What can hang from each mark
Z: P Y
Y: J Q U Z
Q: C
U: P Y
J: Y
C: Q Z

Every row comes from one small tree of marks. Brackets hold a mark, then the marks that hang from it, in alphabetical order. Every link used is in the known rows. Which tree was each row made from?
Known rows
(Y J Q Z): [ 33 -17  11  14  -9   3  27  26   5  15  -2  -5  15  11  -5 -11  -2  -6
  34]
(Y J (U P)): [ 11  19  27 -13  -2   9 -22  16  -8  12  12 -12  29  -8  27   2  -9  25
  21]
(J (Y (Q C) (Z P))): [ -6 -28  22  21   2   6  -1  28  24   2  -8   9  27  18   3 -38   5  -5
   6]
(Y Q (U P)): [-11   5   7 -12  10   3  -7  19  18 -21  27   3  40 -23  17 -22 -20  36
  10]
(U P Y): [-14  12  17   3 -14  18 -22   8 -10   9  18 -10  43 -14  22 -32 -13   9
 -15]
(U P (Y Q Z)): [ -1 -11  12  14 -12  24  -1  28   8   3  22   1  65 -13  14 -51 -12   3
   6]
(Z P (Y J (Q C) U)): [ -6   3  40 -10   7  -9  -5  13  17 -29  27 -29   3   3  38  -8 -16  41
   4]
(C Q (Z (Y U))): [-13  17 -11   2  24 -14 -17 -26   4 -31  42  12 -11 -13  28  14 -34  34
   2]
(Y (Q C) (U P) Z): [-16  -7   8   8  11   9  -9  47  32 -20  31  15  72 -32  10 -46   3  41
  21]
(J (Y (Q C))): [-12 -13   8  17 -24 -23   8  17  20  -5  -8  13  19  18   0 -44  -5  -4
 -10]
(C Q (Z (Y J (U P)))): [  5  30  19   1  17  -5 -35 -11  -4  -8  46 -11   7 -19  41  15 -33  40
   9]
(U P (Y J (Q C) Z)): [  0  -3  30  22 -28  13  -2  51  13  15  24  -8  76 -14  18 -63   0  10
  11]
(C Q (Z P Y)): [-15   9  10   8  41  -3 -27 -30   7 -25  32 -10 -28 -11  23  23 -19  19
 -15]
(U P (Y (Q C))): [-35   6  15   8 -20   3 -10  32  24 -11  30  -5  63 -28  14 -66  -9  22
 -22]
(C Q (Z Y)): [ -6  10  -8  15  19 -14 -13 -27   5 -22  32   3 -21  -6  16  14 -23  14
 -15]
(Y J (Q C) (Z P)): [  7 -18  31  15  13  10   4  40  25   7   1 -13  23  -3   2 -23  14   7
  23]
(Z P (Y (Q C) U)): [-29  -3  24 -10  16  -5  -8   8  27 -50  34 -16   8  -6  32 -19 -15  49
  -8]
(Q (C Z)): [-28  18  -3  18   9   8 -16  19  18  -8   4  18  13 -30 -14 -12  17  12
   2]
(U P (Y J Z)): [ 20   3  33  14 -21  31 -15  26 -20  36  10 -16  52  -2  25 -28  -3  -4
  16]
(C (Z Y)): [ -4  13   5   8   7  12  -9 -15 -11 -15  13  -4 -17 -10   7  15  -5   4
  -4]

Write each row's tree
[ -6 -23   3  15 -17  -7   8  31  22  -6   3  31  45  16   9 -47  -9  12
  24] | (J (Y (Q C) U Z))
[ -3 -11  26  -6  16   1   2 -13  10 -32  17 -29 -15   8  23   2 -17  17
 -16] | (Z P (Y Q))
[  9  12  36   7  16  16  -1  -4   1 -13  11 -31 -22   3  15  20 -15  11
   7] | (C (Z P (Y J Q)))
[-13  14  24   4  29  24 -24 -17  -5 -17  15 -16 -25  -7  17  25  -3   9
  -7] | (C (Z P Y))
[-12 -16  -7   9   4   1  12  40  34 -23  20  24  45 -14   1 -40   0  27
  29] | (Y (Q C) U Z)
[ -5 -14  21   5   9  32 -12   9  -5  10  11  -6  25   6  20 -19  -3  -8
   8] | (U (Y (Z P)))
[ 12  -9  16   6  -8  21 -24  11 -11  18   4  16  49   9  28 -22  -6   6
  23] | (J (Y (U P) Z))
[ -5  13  21 -15   2  10 -25  -6 -11 -21  33 -18  18 -10  41   0 -18  37
  -5] | (Z (Y (U P)))
[ -2 -19   9  -6  31  16   4  19  20 -17  17   6  24  -4  11 -11 -10  23
  33] | (Y Q U (Z P))
[-25  19  31  18   0  16 -11  30  22  -1  12 -10  22 -15   7 -33  -7  11
   4] | (U (Y J (Q (C (Z P)))))
[  5 -27  13   8  26  16  11  17  19  -7   5  -3  14  -1   1  -9   1   2
  18] | (Y Q (Z P))
[ -4   8   4  11   5   6   9  -7   5 -29  19  -2 -12  -8   1   2 -15  10
  -2] | (C (Z (Y Q)))
[-23   3   0  30 -12  -7  -2  21  23  -5  -6  26  18  -1 -12 -35  -3  -2
   0] | (J (Y (Q (C Z))))
[-30   6   7  -2   5  -4 -12  35  35 -27  32   7  54 -34  15 -42  -7  45
   0] | (Y (Q C) (U P))
[-12 -23  14  15  23  10   3  36  36 -14  11   3  30 -14  -5 -30  13  14
  11] | (Y (Q C) (Z P))
[  7  27  29  -1   5  12 -12   9   0 -16  34 -14  17 -18  28   1 -25  38
  19] | (C (Z (Y J Q (U P))))
[  1  -2  44   3   1  -7   0  14  15 -16  14 -39  -6   6  25 -11  -6  20
  -9] | (Z P (Y J (Q C)))
[-36  16  13  13  34  21 -30  15  22  -8   6   6   7 -32  -6  -3  18  15
  -1] | (Q (C (Z P)))
[-17  24   2  -1  27  -3 -39 -20   5 -28  54   3  14 -28  36   5 -32  46
  -4] | (C Q (Z (Y (U P))))
